Each row comes from the steps of one path. Every step used is in the known rows, and no mark comes twice. Write the path behind each row, first mark first.
Known rows:
W G M: [ 0.00  0.19  0.01  0.04  0.05  0.37  0.16 -0.08 -0.01  0.13 -0.07  0.16
  0.09 -0.05  0.04 -0.08  0.06 -0.27  0.11  0.01 -0.11 -0.19  0.05]
V K M D: [-0.11  0.29 -0.01 -0.11  0.12  0.23  0.04 -0.08 -0.05  0.28 -0.18  0.24
  0.27 -0.02  0.12 -0.07 -0.01 -0.28  0.05  0.04  0.06  0.17  0.08]
K W G M D: [ 0.08  0.24 -0.04  0.04  0.11  0.34  0.10 -0.12 -0.06  0.06 -0.11  0.15
  0.10 -0.08  0.01 -0.12 -0.15 -0.38 -0.02  0.05 -0.07 -0.02  0.09]
K V: [-0.10  0.21 -0.02 -0.22 -0.06  0.01 -0.08 -0.18 -0.07  0.02 -0.04  0.23
  0.18 -0.07 -0.03  0.00  0.13 -0.23  0.17  0.07  0.13  0.02  0.10]
G W D: [-0.03  0.35  0.02 -0.16 -0.14  0.03 -0.07 -0.22 -0.25  0.04 -0.24  0.26
  0.20 -0.05 -0.01  0.13  0.24  0.12  0.38  0.11  0.08  0.08  0.07]
M K: [-0.09  0.19 -0.03 -0.22  0.13  0.14  0.13 -0.07 -0.11  0.10 -0.19  0.16
 -0.01 -0.10  0.07  0.00  0.11 -0.02  0.15  0.03  0.01  0.01 -0.02]
D W G M: [ 0.05  0.23  0.03  0.04  0.06  0.37  0.16 -0.13  0.05  0.11 -0.01  0.12
  0.17 -0.14  0.05 -0.05  0.06 -0.17  0.20 -0.04 -0.04 -0.24  0.00]
W K: [-0.05  0.42  0.04 -0.18  0.08  0.26  0.03 -0.16 -0.13 -0.11 -0.17  0.26
  0.09 -0.12  0.04 -0.01 -0.03 -0.11  0.20  0.06  0.10  0.03  0.10]
D M K V: [-0.13  0.17 -0.04 -0.18  0.14 -0.21  0.06 -0.08 -0.05  0.19 -0.15  0.19
  0.14 -0.12  0.04  0.02  0.10  0.00  0.12  0.10  0.21 -0.04  0.00]
G W D M: [ 0.00  0.36  0.03 -0.09 -0.02 -0.18 -0.05 -0.18 -0.20  0.20 -0.32  0.24
  0.29 -0.10  0.02  0.15  0.19  0.19  0.33  0.14  0.10 -0.04  0.07]
K M: [-0.13  0.12  0.02 -0.24  0.01  0.09 -0.03 -0.10 -0.11  0.17 -0.13  0.17
  0.24 -0.05  0.07 -0.04  0.00 -0.27  0.04  0.02  0.00 -0.04  0.07]
D W G M K N: [-0.07  0.10  0.00 -0.11  0.20  0.47  0.26 -0.02 -0.07  0.02 -0.18  0.02
 -0.01 -0.16  0.11 -0.05  0.02  0.08  0.07  0.02  0.18 -0.29 -0.06]
G W D M K N: [-0.11  0.20  0.00 -0.19  0.13  0.05  0.10 -0.07 -0.28  0.10 -0.43  0.14
  0.09 -0.12  0.08  0.11  0.12  0.38  0.18  0.17  0.29 -0.13 -0.01]
K W D M G: [ 0.13  0.23  0.04 -0.28  0.00 -0.20 -0.05 -0.24 -0.22  0.05 -0.22  0.12
  0.30 -0.10 -0.02  0.10  0.01 -0.08  0.17  0.07  0.16  0.00  0.11]
D W K: [ 0.00  0.48  0.05 -0.20  0.09  0.26  0.04 -0.21 -0.06 -0.13 -0.11  0.22
  0.16 -0.21  0.06  0.02 -0.01  0.03  0.30  0.01  0.17 -0.03  0.04]
W K M: [-0.12  0.25  0.04 -0.24  0.09  0.14  0.01 -0.11 -0.11  0.02 -0.16  0.23
  0.21 -0.07  0.10 -0.03 -0.13 -0.20  0.08  0.06  0.13  0.02  0.07]
K M G W: [-0.05  0.13  0.07 -0.13 -0.20  0.00 -0.08 -0.22 -0.18  0.15 -0.12  0.29
  0.37  0.07  0.09  0.13  0.10 -0.30  0.05  0.05 -0.01 -0.06  0.06]
D W G: [-0.04  0.28 -0.07 -0.17  0.03  0.18  0.12 -0.16  0.06  0.10 -0.02  0.17
  0.21 -0.15  0.04 -0.04  0.13 -0.05  0.15 -0.03 -0.06 -0.21  0.03]
W D: [ 0.00  0.34  0.01 -0.25 -0.01  0.03 -0.06 -0.18 -0.21  0.00 -0.22  0.16
  0.13 -0.12  0.00  0.04  0.17  0.06  0.35  0.07  0.10  0.09  0.10]
V K W D: [ 0.03  0.25 -0.07 -0.35  0.06  0.28  0.06 -0.18 -0.18  0.01 -0.21  0.13
  0.10 -0.05 -0.11  0.01  0.04  0.06  0.40  0.08  0.24  0.22  0.10]
V K M D W G: [-0.10  0.29 -0.10 -0.11  0.13  0.22  0.16 -0.11  0.12  0.29 -0.05  0.21
  0.34 -0.08  0.13 -0.09  0.05 -0.13  0.05 -0.04  0.04 -0.05  0.01]
V K W: [ 0.00  0.16 -0.06 -0.29  0.08  0.47  0.12 -0.15 -0.08  0.06 -0.13  0.15
  0.09 -0.02 -0.11 -0.05 -0.05 -0.19  0.23  0.05  0.11  0.12  0.10]
M K W: [-0.03  0.08 -0.08 -0.35  0.12  0.21  0.12 -0.11 -0.15 -0.02 -0.16  0.10
 -0.05 -0.08 -0.06 -0.03 -0.10 -0.10  0.11  0.05  0.07  0.05  0.02]
W G: [-0.09  0.23 -0.09 -0.16  0.02  0.18  0.11 -0.11 -0.02  0.12 -0.09  0.20
  0.14 -0.05  0.04 -0.07  0.13 -0.19  0.07  0.03 -0.13 -0.17  0.08]
W D M: [ 0.02  0.35  0.03 -0.16  0.08 -0.16 -0.02 -0.14 -0.17  0.17 -0.29  0.15
  0.25 -0.16  0.03  0.08  0.14  0.14  0.30  0.10  0.10 -0.04  0.09]

Which path is each row?
[-0.05  0.32  0.10 -0.19 -0.04  0.33 -0.01 -0.21 -0.29 -0.20 -0.26  0.26
  0.16 -0.02  0.08  0.09  0.02 -0.08  0.07  0.13  0.24 -0.11  0.11] : M G W K N
[ 0.00  0.17 -0.08 -0.38  0.09  0.06  0.05 -0.15 -0.22 -0.07 -0.24  0.09
 -0.01 -0.11 -0.08  0.02  0.00  0.17  0.29  0.08  0.22  0.17  0.01] : M K W D
[-0.03  0.14  0.05 -0.03  0.17  0.31  0.19 -0.04 -0.10  0.12 -0.17  0.12
 -0.05 -0.10  0.08 -0.02  0.04 -0.09  0.21  0.02  0.02 -0.03 -0.04] : G M K
[ 0.03  0.33  0.06 -0.16 -0.20 -0.06 -0.12 -0.28 -0.27  0.01 -0.21  0.27
  0.28 -0.01  0.03  0.18  0.27  0.02  0.32  0.08  0.09  0.07  0.09] : M G W D
[-0.10  0.40  0.02 -0.05  0.04  0.09 -0.06 -0.15 -0.15  0.06 -0.22  0.35
  0.29 -0.05  0.14  0.01 -0.10 -0.21  0.01  0.11  0.09  0.13  0.07] : G W K M D
[-0.11  0.23  0.01 -0.24  0.12  0.57  0.14 -0.08 -0.15  0.05 -0.25  0.13
  0.09 -0.04  0.03 -0.04  0.11 -0.05  0.18  0.08  0.20 -0.05  0.10] : V K N
[-0.03  0.22  0.06 -0.20 -0.20 -0.14 -0.13 -0.24 -0.25  0.09 -0.20  0.25
  0.36  0.03  0.07  0.16  0.20 -0.03  0.21  0.08  0.13  0.07  0.06] : K M G W D
[-0.07  0.29 -0.08 -0.10  0.07  0.08  0.06 -0.13  0.07  0.19 -0.05  0.19
  0.34 -0.13  0.13 -0.08  0.01 -0.17 -0.03 -0.03 -0.02 -0.14  0.01] : K M D W G
[-0.15  0.13  0.00 -0.21  0.08  0.29  0.09 -0.07 -0.04  0.29 -0.15  0.19
  0.25  0.02  0.07 -0.05  0.04 -0.23  0.15  0.03  0.08  0.07  0.06] : V K M
[-0.13  0.07 -0.05 -0.05  0.09  0.11  0.17 -0.06  0.03  0.12 -0.03  0.18
  0.03 -0.05  0.05 -0.06  0.09 -0.15  0.09  0.05  0.13 -0.07 -0.02] : W G M K V
[-0.05  0.35  0.07 -0.09 -0.09 -0.20 -0.07 -0.26 -0.12  0.00 -0.12  0.38
  0.35 -0.04  0.05  0.14  0.07 -0.12  0.13  0.13  0.28 -0.02  0.09] : D M G W K V
[-0.04  0.10  0.07 -0.25 -0.06 -0.02 -0.05 -0.17 -0.14  0.12 -0.09  0.18
  0.32  0.01  0.11  0.03  0.04 -0.38 -0.03 -0.01  0.00 -0.05  0.09] : K M G
[-0.01  0.26  0.10 -0.25  0.00  0.04 -0.03 -0.22 -0.09 -0.02 -0.06  0.21
  0.36 -0.10  0.13  0.05 -0.06 -0.21  0.06 -0.03  0.19 -0.04  0.04] : D W K M G
[-0.17  0.14 -0.04 -0.24  0.05 -0.03  0.04 -0.12 -0.06  0.04 -0.09  0.21
  0.06 -0.09  0.03  0.00  0.13 -0.07  0.16  0.07  0.17  0.05  0.00] : M K V
[ 0.06  0.24 -0.04 -0.37 -0.01  0.09 -0.05 -0.21 -0.23 -0.10 -0.21  0.10
  0.09 -0.10 -0.11  0.02 -0.01  0.00  0.31  0.08  0.17  0.13  0.11] : K W D
[ 0.08  0.33  0.08 -0.18 -0.01 -0.23 -0.06 -0.22 -0.20  0.13 -0.24  0.18
  0.32 -0.09  0.08  0.12  0.16 -0.01  0.21  0.06  0.11 -0.04  0.10] : W D M G
[ 0.08  0.54  0.10  0.03  0.17  0.35  0.04 -0.19 -0.06 -0.10 -0.13  0.22
  0.16 -0.24  0.12 -0.01 -0.11 -0.11  0.24  0.01  0.14  0.04  0.03] : G M D W K
[-0.06  0.12  0.06 -0.22 -0.01  0.15  0.06 -0.15 -0.08  0.23 -0.10  0.20
  0.33  0.06  0.11  0.02  0.09 -0.34  0.08 -0.01  0.09  0.05  0.07] : V K M G
[ 0.05  0.26 -0.04 -0.27  0.14  0.07  0.07 -0.15 -0.15  0.17 -0.29  0.13
  0.21 -0.10 -0.08  0.04  0.01  0.13  0.34  0.11  0.24  0.10  0.08] : V K W D M
[ 0.07  0.27  0.08 -0.14  0.02 -0.12 -0.02 -0.19 -0.12  0.17 -0.17  0.19
  0.31 -0.07  0.09  0.07  0.10 -0.22  0.07  0.03 -0.02 -0.14  0.10] : D M G
[ 0.04  0.45  0.12 -0.04  0.21  0.52  0.05 -0.14 -0.17 -0.20 -0.22  0.13
  0.10 -0.23  0.11 -0.03 -0.14 -0.02  0.13  0.07  0.29 -0.09  0.05] : G M D W K N
[-0.07  0.39  0.03 -0.23  0.03  0.08 -0.05 -0.23 -0.02 -0.15 -0.01  0.25
  0.22 -0.19  0.00  0.03  0.03 -0.04  0.27  0.04  0.32  0.04  0.05] : D W K V
[ 0.06  0.09 -0.04 -0.06  0.06  0.41  0.16 -0.11 -0.04  0.04 -0.06  0.10
  0.05 -0.04 -0.06 -0.11 -0.11 -0.33  0.08  0.03 -0.05 -0.14  0.07] : K W G M
[ 0.01  0.26  0.06 -0.10 -0.19  0.08 -0.05 -0.26 -0.19  0.07 -0.13  0.30
  0.27  0.03  0.05  0.14  0.19 -0.23  0.14  0.05 -0.06 -0.05  0.08] : M G W
